Each row was made from one small tree. The marks that hang from a mark follow it in brackets, in alphabetical order. Every link used is in the known rows. Write each row's tree.
Known rows:
geze[rumu]: -.03, -.21, -.04, -.09, .14, .19, -.11, -.05, -.05, .12, -.23, -.25, .13, -.31, .20, .03, .20, -.24, .07, .16, -.07, -.08, -.06, .09, .00
rafor[punoga[lave moket]]: -.24, -.15, .10, -.15, .18, .19, .16, .31, .07, -.01, .18, -.29, .20, -.35, .02, .14, -.11, -.12, -.11, .12, -.07, -.24, -.13, -.13, -.26
zitin[rumu[nogi[dazi] rafor]]: -.06, -.01, -.07, -.22, .03, .26, .16, -.38, .24, .38, -.14, -.23, .32, .05, .29, .08, -.04, -.20, .29, -.08, .20, .07, -.15, -.12, .24
dazi[nogi[rumu[rafor zitin]]]: -.02, -.15, -.20, -.01, -.08, .34, .14, -.07, -.03, .26, -.21, -.17, .21, .07, .18, .09, -.19, -.01, .07, -.10, .13, .06, .11, -.04, .04
nogi[dazi]: -.05, .08, .00, -.12, .11, -.03, -.03, -.02, -.05, .14, -.09, -.23, .21, -.31, .15, -.07, .00, -.30, .12, .12, .20, -.21, -.05, -.05, -.08
geze[rumu[rafor]]: .03, -.24, .07, -.11, .10, .29, -.02, -.04, -.03, .15, -.27, -.23, .15, -.11, .32, .07, .04, -.29, .14, -.03, -.08, .08, -.10, .05, .15
lave[punoga[moket rafor[guveba]]]: .09, -.29, .02, -.07, .02, .33, .16, .40, .22, .20, -.10, -.32, .03, -.25, .15, .20, -.19, -.04, -.09, .04, -.21, -.35, -.23, -.08, -.07
rafor[guveba punoga]: -.15, .00, .10, -.15, .03, -.07, .14, .04, .23, .05, -.16, -.16, .04, -.17, .22, -.23, -.38, -.20, -.17, -.26, -.04, -.35, -.05, -.05, -.11
nogi[dazi rumu]: -.05, .12, -.15, -.02, .13, .03, -.17, -.20, -.09, .30, -.03, -.33, .27, -.34, .16, -.12, -.19, -.36, -.02, .27, .14, -.24, .06, -.18, -.14
dazi[nogi[rumu[zitin]]]: -.05, -.13, -.30, .02, -.05, .21, .09, -.03, -.07, .24, -.17, -.19, .21, -.14, .08, .05, -.09, .04, .01, .07, .12, -.10, .14, -.02, -.08
punoga[lave moket rafor[rumu]]: -.08, -.41, .18, -.19, .11, .40, .13, .31, .02, .11, .20, -.44, .13, -.34, .09, .40, .08, .03, .03, .20, -.04, -.22, -.38, -.16, -.05
zitin[rumu[nogi rafor[guveba punoga]]]: -.15, -.11, .03, -.23, -.01, .23, .29, -.33, .54, .33, -.25, -.09, .15, .22, .37, -.09, -.39, -.10, .01, -.46, .01, -.08, -.18, -.13, .23
rafor[rumu]: -.10, -.12, -.01, -.21, .09, .07, -.02, .01, -.01, .01, -.12, -.14, .16, -.24, .15, .03, .06, -.05, .09, .02, .03, -.16, -.10, -.03, .11
rafor[guveba punoga[lave moket]]: -.22, -.16, .20, -.18, .09, .14, .23, .27, .18, .02, .08, -.33, .07, -.30, .11, .07, -.28, -.15, -.24, -.08, -.01, -.30, -.20, -.18, -.37
lave[punoga[moket rafor]]: .06, -.28, -.05, -.05, .09, .35, .10, .42, .07, .18, .04, -.29, .17, -.33, .08, .27, -.04, .02, .07, .24, -.25, -.31, -.16, -.06, .03
punoga[moket]: -.08, -.17, .02, -.13, .11, .16, .07, .31, -.08, -.04, -.07, -.22, .18, -.26, .09, .16, .04, -.09, .21, .15, -.18, -.24, -.16, -.01, -.25
guveba[rafor[punoga]]: -.22, -.03, .04, -.04, .10, .08, .01, .25, .15, .13, -.24, -.04, .15, -.13, .12, -.04, -.31, -.15, -.06, .09, -.02, -.28, .10, -.07, .01
rafor[guveba rumu[nogi[dazi] zitin]]: .01, -.09, .12, -.48, .12, -.07, .17, -.21, .14, .26, -.24, -.24, .28, -.06, .30, -.06, -.22, -.16, -.03, .00, .62, -.04, -.06, -.13, .35
dazi[nogi[rumu]]: -.07, -.04, -.35, .15, -.04, .23, -.03, -.14, .05, .21, -.09, -.28, .12, -.17, .11, .08, -.02, .02, .14, .16, -.05, -.20, .07, -.11, -.18
rafor[guveba]: .00, -.09, .08, -.12, .04, .05, .12, .15, .05, .04, -.27, -.17, -.03, -.19, .16, -.09, -.11, -.20, .02, -.19, .01, -.27, -.11, .04, -.26
punoga[lave moket rafor[guveba rumu]]: -.01, -.42, .25, -.20, .04, .37, .24, .28, .15, .12, .11, -.49, .02, -.25, .17, .30, -.07, .00, -.12, .05, .01, -.27, -.46, -.19, -.16
punoga[lave moket rafor[rumu[nogi]]]: -.02, -.47, .13, -.24, .21, .40, .22, .14, .15, .14, .23, -.44, .15, -.16, .12, .46, .11, .13, .24, .35, .05, -.09, -.41, -.17, .13
geze[rumu[nogi zitin]]: .10, -.36, -.05, -.29, .21, .16, .07, -.13, -.02, .21, -.32, -.19, .31, -.12, .19, .06, .13, -.16, .15, .22, .26, .13, .02, .13, .33
namil[rafor[punoga]]: -.26, .02, -.06, -.18, .16, .09, .04, .09, .07, .01, -.13, -.01, .18, -.11, .12, -.17, -.38, -.27, .08, .01, -.17, -.21, -.12, -.06, .07
punoga[rafor[rumu[nogi[dazi]]]]: .02, -.14, .04, -.26, .15, .11, .06, -.22, .19, .27, .04, -.38, .21, -.10, .29, .12, -.02, -.09, .24, .30, .28, -.15, -.23, -.19, .49

Which tree is each row?
.10, -.22, .17, -.34, .07, .17, .39, .08, .08, .17, -.38, -.03, .09, .22, .26, -.01, -.29, -.19, .16, -.32, .35, .11, -.10, .08, .14 => rumu[nogi rafor[guveba] zitin]
-.01, -.22, -.01, -.42, .21, .04, .17, -.03, .02, .08, -.23, -.07, .27, -.04, .16, .05, .02, .02, .15, .08, .33, .02, -.04, .05, .42 => rafor[rumu[nogi zitin]]
.05, -.37, .17, -.23, .15, .24, .27, -.05, .26, .23, .03, -.42, -.03, -.07, .17, .20, -.05, .00, .08, .03, .23, -.15, -.37, -.13, .14 => punoga[lave rafor[guveba rumu[nogi]]]
.07, -.19, .09, -.38, .12, .10, .16, -.17, .08, .31, -.02, -.28, .35, -.05, .26, .09, -.10, -.07, .15, .21, .45, -.01, -.17, -.13, .59 => punoga[rafor[rumu[nogi[dazi] zitin]]]
.00, -.03, .02, -.24, -.03, .23, .23, -.39, .36, .45, -.25, -.27, .22, .13, .35, .00, -.17, -.26, .15, -.23, .28, .00, -.22, -.14, .13 => zitin[rumu[nogi[dazi] rafor[guveba]]]
-.14, -.17, -.11, -.33, .26, .13, .03, -.08, .09, .08, -.20, -.10, .18, .02, .18, .06, -.07, -.10, .42, .22, .06, -.04, -.22, -.07, .36 => namil[rafor[rumu[nogi]]]
.02, -.20, -.10, -.14, .06, .24, .01, .12, .15, .22, -.01, -.26, .13, -.29, .15, .11, .01, .08, -.03, .09, -.09, -.24, -.10, -.10, .40 => lave[punoga[rafor[rumu]]]
-.13, .10, .05, -.20, .03, .05, .04, -.20, .00, .36, -.03, -.12, .43, -.05, .32, -.25, -.63, -.36, -.27, -.08, .33, -.01, .20, -.20, .22 => nogi[dazi rumu[rafor[punoga] zitin]]
-.16, -.11, .15, -.40, .02, -.07, .17, .02, .20, .08, -.23, -.06, .21, -.12, .28, -.20, -.40, -.09, -.41, -.32, .25, -.19, -.05, -.08, .29 => rafor[guveba punoga rumu[zitin]]
-.29, -.18, .13, -.24, .17, .23, .22, .30, .15, .03, -.01, -.25, .09, -.22, .10, .04, -.42, -.29, -.11, .05, -.11, -.23, -.35, -.19, -.32 => namil[rafor[guveba punoga[lave moket]]]
-.07, -.08, -.26, .10, -.06, .34, .04, -.16, .07, .25, -.11, -.25, .11, .02, .20, .13, -.17, -.03, .19, -.01, -.08, -.08, .02, -.09, -.05 => dazi[nogi[rumu[rafor]]]
-.23, .06, .00, -.28, .21, -.04, -.01, -.20, .36, .29, -.14, -.15, .32, -.03, .31, .02, -.33, -.13, .03, .39, .39, -.17, .09, -.26, .49 => guveba[rafor[punoga rumu[nogi[dazi]]]]
.06, -.48, .12, -.35, .16, .28, .24, .20, .08, .14, -.03, -.25, .31, -.01, .21, .32, -.04, .16, .17, .21, .11, -.03, -.29, -.07, .47 => punoga[moket rafor[rumu[nogi zitin]]]
-.05, -.28, .02, -.52, .17, .11, .20, -.01, .09, .15, -.38, -.07, .18, .11, .22, -.04, -.31, -.11, .15, -.02, .30, .03, -.22, -.01, .38 => namil[rafor[guveba rumu[nogi zitin]]]
.08, -.44, .27, -.31, -.01, .27, .23, .31, .08, .13, -.14, -.30, .17, -.12, .29, .17, -.22, .03, -.15, -.09, .09, -.21, -.36, -.09, .15 => punoga[moket rafor[guveba rumu[zitin]]]
-.29, -.09, .07, -.30, .15, .05, .09, -.02, .14, .02, .12, -.21, .16, -.35, .09, .01, -.07, -.04, -.19, -.01, .11, -.19, -.07, -.14, .06 => rafor[punoga[lave] rumu]
-.03, -.04, .03, -.48, .19, -.02, .11, -.22, .01, .20, -.15, -.18, .36, -.11, .21, .02, -.05, -.11, .12, .19, .55, .05, .00, -.08, .45 => rafor[rumu[nogi[dazi] zitin]]
.10, -.18, -.04, -.32, .20, .09, .02, -.29, -.02, .31, -.23, -.29, .39, -.18, .27, .02, .10, -.32, .14, .34, .47, .15, .03, .02, .39 => geze[rumu[nogi[dazi] zitin]]
-.16, .02, .02, -.46, .20, -.15, .13, -.30, .17, .20, -.03, -.14, .44, -.05, .28, -.12, -.30, -.11, -.08, .10, .50, -.02, .06, -.18, .64 => rafor[punoga rumu[nogi[dazi] zitin]]
-.32, -.17, .11, -.19, .17, .18, .03, .15, .22, .14, -.02, -.19, .14, -.24, .08, .12, -.19, -.07, -.22, .17, .18, -.18, .04, -.20, .06 => guveba[rafor[punoga[lave] rumu]]
-.20, -.04, .11, -.27, .04, -.07, .07, -.09, .27, .05, -.15, -.21, .08, -.17, .32, -.20, -.34, -.08, -.28, -.26, .04, -.31, -.09, -.15, .17 => rafor[guveba punoga rumu]
-.17, -.08, .26, -.17, .05, .16, .30, .07, .21, .11, -.03, -.20, -.01, -.07, .19, -.09, -.40, -.27, -.21, -.42, .11, -.12, -.13, -.07, -.19 => rumu[rafor[guveba punoga[lave]]]
-.12, -.30, .18, -.25, .13, .31, .21, -.02, .01, .19, -.07, -.18, .26, -.16, .23, .00, -.17, -.30, -.28, -.16, .23, .20, -.01, .02, .22 => geze[rumu[rafor[punoga[lave]] zitin]]
.05, -.29, .21, -.06, .01, .27, .26, .23, .05, .18, .02, -.36, -.09, -.24, .07, .10, -.10, -.20, -.05, -.11, .05, -.29, -.33, -.04, -.33 => punoga[lave rafor[guveba]]
.04, -.04, .10, -.35, .15, .09, .26, -.13, -.04, .23, -.19, -.10, .31, .09, .24, .03, -.17, -.29, .27, -.02, .46, .17, -.02, -.01, .27 => rumu[nogi[dazi] rafor zitin]
-.17, -.04, -.18, -.01, -.09, .23, .18, -.11, .11, .27, -.11, -.09, .28, .11, .26, -.04, -.44, .01, -.11, -.20, .08, .02, .15, -.13, .22 => dazi[nogi[rumu[rafor[punoga] zitin]]]
-.20, -.09, .07, -.17, -.14, .23, .23, -.13, .42, .26, -.23, -.12, .14, .05, .34, -.15, -.40, -.16, -.21, -.56, -.10, -.14, -.19, -.11, .04 => zitin[rumu[rafor[guveba punoga]]]
-.13, .01, .08, -.06, .02, .14, .07, -.12, .25, .24, -.15, -.17, .11, .04, .36, -.26, -.70, -.26, -.25, -.29, -.03, -.21, .01, -.19, -.03 => nogi[rumu[rafor[guveba punoga]]]
-.25, -.16, .19, -.19, .13, .28, .25, .26, .12, .01, .14, -.23, .19, -.15, .13, .19, -.26, -.14, -.04, -.11, -.06, -.05, -.19, -.14, -.19 => rumu[rafor[punoga[lave moket]]]
.02, -.03, -.01, -.33, .20, -.02, .17, -.08, -.07, .21, -.16, -.15, .33, -.13, .14, -.02, -.07, -.24, .20, .20, .49, .01, .01, .01, .19 => rumu[nogi[dazi] zitin]
.05, -.33, .12, -.24, .05, .32, .08, .02, -.11, .18, -.35, -.12, .25, -.08, .31, .03, .00, -.27, .03, -.12, .17, .21, -.01, .13, .23 => geze[rumu[rafor zitin]]
.06, -.37, .24, -.08, .02, .37, .26, .42, .08, .15, .11, -.46, -.03, -.27, .09, .27, -.08, -.11, -.03, .04, -.09, -.29, -.43, -.09, -.43 => punoga[lave moket rafor[guveba]]
.05, -.20, .09, -.31, .14, .17, .29, .09, -.04, .11, -.29, .01, .20, .16, .18, .06, -.12, -.12, .30, -.14, .25, .13, -.02, .12, .26 => rumu[nogi rafor zitin]
-.33, -.24, .14, -.20, .19, .31, .05, .35, .20, .11, .02, -.27, .19, -.25, .09, .30, -.21, -.01, -.21, .31, .05, -.19, -.07, -.26, -.01 => guveba[rafor[punoga[lave moket] rumu]]
-.16, -.11, .15, -.19, .04, .04, .16, .27, .21, .00, -.09, -.22, .13, -.19, .24, -.04, -.40, -.12, -.16, -.11, -.14, -.36, -.19, -.14, -.18 => rafor[guveba punoga[moket]]
.02, .02, .00, -.19, .05, .16, .01, -.12, -.18, .35, -.14, -.20, .35, -.09, .26, -.12, -.37, -.35, -.09, .00, .39, .07, .14, -.13, .07 => nogi[dazi rumu[rafor zitin]]
-.28, -.19, .21, -.28, .12, .13, .15, .16, .26, .05, .08, -.36, .11, -.29, .19, .12, -.25, -.05, -.35, -.04, .02, -.26, -.26, -.25, -.12 => rafor[guveba punoga[lave moket] rumu]
-.29, -.17, .14, -.08, .18, .28, .12, .48, .11, .09, .00, -.22, .17, -.26, .01, .27, -.23, -.11, -.12, .31, .00, -.22, -.03, -.17, -.28 => guveba[rafor[punoga[lave moket]]]
-.21, .11, -.03, -.36, .21, -.14, .02, -.38, .32, .17, .05, -.24, .33, -.11, .31, -.10, -.24, -.09, .06, .20, .31, -.15, .00, -.22, .50 => rafor[punoga rumu[nogi[dazi]]]
-.08, .01, -.17, -.22, .07, .13, .05, -.36, .20, .36, -.10, -.26, .35, -.14, .18, .04, .09, -.16, .25, .12, .22, -.09, -.13, -.10, .09 => zitin[rumu[nogi[dazi]]]
.07, -.10, -.06, -.18, .23, .09, -.07, -.37, .07, .30, -.15, -.37, .27, -.21, .30, .05, .12, -.32, .24, .43, .26, -.01, -.03, -.04, .28 => geze[rumu[nogi[dazi]]]
